Each row was made from one path, in order. Every step used is in the known rows, and no mark comes twice. Write each row's path.
In the rows, 128 means zero.
Known rows
nasogu-vudo-kero-vobos-rodu-mivi-lebi: [149 143 103  73 136 107 124 101 147  88  94 111 134 144 252 170 111 107
 171 182  96 113 202 135 115]
mivi-nasogu-vudo-kero-vobos: [129  94 106 138 138 123 116 103 141 113 130 125 121 136 216 170 128  95
 137 140 107 102 217 150 119]
sava-lebi-vudo-kero-vobos-rodu: [142 159 105  89 137 146 120 121 108  49 143 113 151 128 213 180 137  93
 146 120 118 138 151 145 141]
vudo-kero-vobos-rodu-mivi-nasogu-nefaz-lebi: [148 117  91 122 144 115 111 115 111  54 111  86 139 139 205 182  84 121
 150 114 116 106 179 106 130]
nefaz-lebi-vudo-kero-vobos: [130 109  77  99 132 147 113 113 106  88 188  89 144 135 227 177 135 104
 133 123 117 139 166 126 138]
nasogu-vudo-kero-vobos-rodu-nefaz-lebi: [148 123  82 116 137 123 122 115 139  72 134 137 147 143 230 192 101 102
 168 180 119 151 184 104 115]
nefaz-lebi-vudo-kero-vobos-rodu-mivi: [154 123  86  68 134 135 116 116 106  79 137  73 157 139 240 182 113 123
 152 120 114 134 155 106 137]
mivi-lebi: [107 152 114 104 127 141 131 116 146 132 143 110 123 138 136 146 129  97
 137 169 122 129 163 138 118]
nefaz-lebi: [115 119  99 114 129 142 132 125 117 108 154 111 142 136 142 164 112 112
 126 149 129 149 135 126 127]
rodu-mivi-nasogu-nefaz: [116 103 119 137 138 131 132 107 122 125 107 104 110 131 120 138 111 114
 133 113 129  84 150 126 130]
kodu-sava-lebi: [114 170 123 159 135 152 147 126  75  84 117 134 149 128 138 167 124  91
 117 153 125 118 142 169 156]
nasogu-vudo-kero: [125  95  87 103 126 134 126 108 137 122 135 153 113 135 194 159 121  97
 141 144 115 131 165 159 127]
mivi-lebi-vudo-kero-vobos: [122 141  92  91 128 145 112 102 134 112 177  87 126 138 218 159 151  88
 145 145 110 121 193 140 132]
sava-lebi-nefaz: [127 162 123 142 129 160 137 125 120  93 149 130 126 129 135 154 123  88
 133 138 128 133 109 145 125]
vobos-rodu-mivi-nasogu-sava-kodu: [135 120 129 126 147 142 146 122 112 114  64 143 142 122 157 155 119 119
 131 110 132 101 192 165 155]
mivi-nasogu: [110 114 124 136 130 144 130 119 140 144 130 110 125 133 114 149 120 103
 122 123 130 110 166 134 118]
nasogu-nefaz-lebi-vudo: [109 113  79 103 136 156 115 107 103  96 175 134 126 131 122 150 131 105
 121 116 135 140 125 114 136]
lebi-vudo: [111 117 107  96 127 159 126 110 125 141 156 118 126 131 132 139 148 103
 126 121 133 133 130 141 137]
kero-vobos-rodu: [127 125 126 106 134 130 125 121 130  81  95 108 157 146 181 164 121 110
 149 155 129 144 149 149 144]
sava-kodu: [119 121 112 132 133 149 141 126 130 109 138 135 129 129 146 155 136  99
 128 144 137 131 142 188 164]
rodu-mivi-nasogu-nefaz-lebi-vudo-kero-vobos: [136 101  82 121 144 134 108  99  98  87 165  75 122 130 204 167 122 112
 133  92 114  89 184 103 131]
kero-vudo: [111 136 122 109 125 139 130 109 119 137 129 119 142 135 154 142 143 120
 138 168 123 137 177 150 145]

Which path is each row?
[131 116  77 121 132 151 121 112 116 106 195  86 138 137 215 175 136  97
 151 140 127 136 169  96 128]
rodu-nefaz-lebi-vudo-kero-vobos
[136 168  93  91 128 145 113 108 151 107 157  99 135 142 201 168 136  88
 173 159 120 131 192 104 119]
mivi-lebi-vudo-kero-vobos-rodu-nefaz
[131 121 117 123 150 144 137 104  78  94 127  98 139 113 233 161 147 102
 129  89 110  81 209 139 140]
rodu-mivi-nasogu-sava-lebi-vudo-kero-vobos
[147 119  75  79 140 131 108 106  98  49 137  95 142 138 226 173 111 120
 154 111 117 127 146 107 147]
nasogu-nefaz-lebi-vudo-kero-vobos-rodu-mivi
[140 138  71  91 125 160 118 123 132 115 174 121 139 134 160 179 109 103
 154 122 133 157 143  85 119]
vobos-rodu-nefaz-lebi-vudo-kero
[145 122  78  91 137 142 106 113 114  97 143 110 123 128 151 169  97 118
 136  73 120 107 160  89 122]
vobos-rodu-mivi-nasogu-nefaz-lebi-vudo-kero
[145 153 107  81 130 116 124 113 140  87 103  72 143 147 240 170 107 112
 170 163 105 116 182 132 132]
vudo-kero-vobos-rodu-mivi-lebi
[145 112 101  97 141 133 106 100 117  88 112  94 124 135 197 159 120 111
 153  85 117  88 174 120 138]
lebi-vudo-kero-vobos-rodu-mivi-nasogu-nefaz
[115 154 116 102 136 160 136 118 109 104 163 126 133 118 128 149 149  93
 121 126 129 130 122 141 129]
sava-lebi-vudo
[140 129  93 101 129 149 118 112 134 103 146 107 140 141 205 168 132  96
 169 132 129 137 161 116 138]
lebi-vudo-kero-vobos-rodu-nefaz
[141  89 114 125 140 114 128 100 134 120 109  96 120 134 235 164 120 109
 146 142 103  82 207 136 115]
rodu-mivi-nasogu-vudo-kero-vobos
[138 122  77 112 142 140  93 110 113  60 158 113 137 135 181 182 114 104
 133  90 121 122 189 107 129]
mivi-nasogu-nefaz-lebi-vudo-kero-vobos-rodu
[138 129 109 101 150 132 110 105 109  74 122  90 144 133 157 165 116 122
 135 111 124 104 162  88 123]
kero-vobos-rodu-mivi-nasogu-nefaz-lebi-vudo
[136 166 126  62 137 133 122 102 135 107 115  76 148 140 190 154 138 112
 156 162 114 115 165 113 124]
kero-vobos-rodu-mivi-lebi-vudo
[116 128  90 117 131 163 131 115 125 136 185 109 135 132 123 156 133 103
 137 143 139 144 137  85 115]
rodu-nefaz-lebi-vudo
[141 164  94  51 124 145 119 110 142 128 134  95 126 136 184 157 118 108
 158 124 109 121 162 114 121]
vobos-rodu-mivi-lebi-vudo-kero
[134 145 104 106 138 148 121 116 127  91 153 100 162 139 170 174 129 106
 152 155 136 153 150  82 123]
kero-vobos-rodu-nefaz-lebi-vudo
[143 131  85 124 130 133 123 127 128  72 142  97 157 145 219 191  97 106
 168 159 128 154 168 102 128]
vudo-kero-vobos-rodu-nefaz-lebi
[133 143 113 114 147 152 121 114  90  69 121 140 152 118 211 175 141  93
 130  89 117 113 213 144 136]
mivi-nasogu-sava-lebi-vudo-kero-vobos-rodu
[144 117 139 107 146 112 126 105 144 107  66 112 141 139 188 163 114 119
 147 157 113  97 185 122 109]
kero-vobos-rodu-mivi-nasogu-vudo
[154 126  98  89 139 135 109 115 116  96 139  66 150 133 211 184 109 121
 140  99 111 108 187  93 119]
nefaz-lebi-vudo-kero-vobos-rodu-mivi-nasogu
[143 179 103 146 139 157 130 118  82  58 136 124 159 133 209 189 131  81
 153 140 123 120 172 134 158]
kodu-sava-lebi-vudo-kero-vobos-rodu-nefaz
[149 117 103  68 131 136 119 108 119  96 114  81 145 139 238 165 125 117
 160 113 116 121 149 134 145]
lebi-vudo-kero-vobos-rodu-mivi
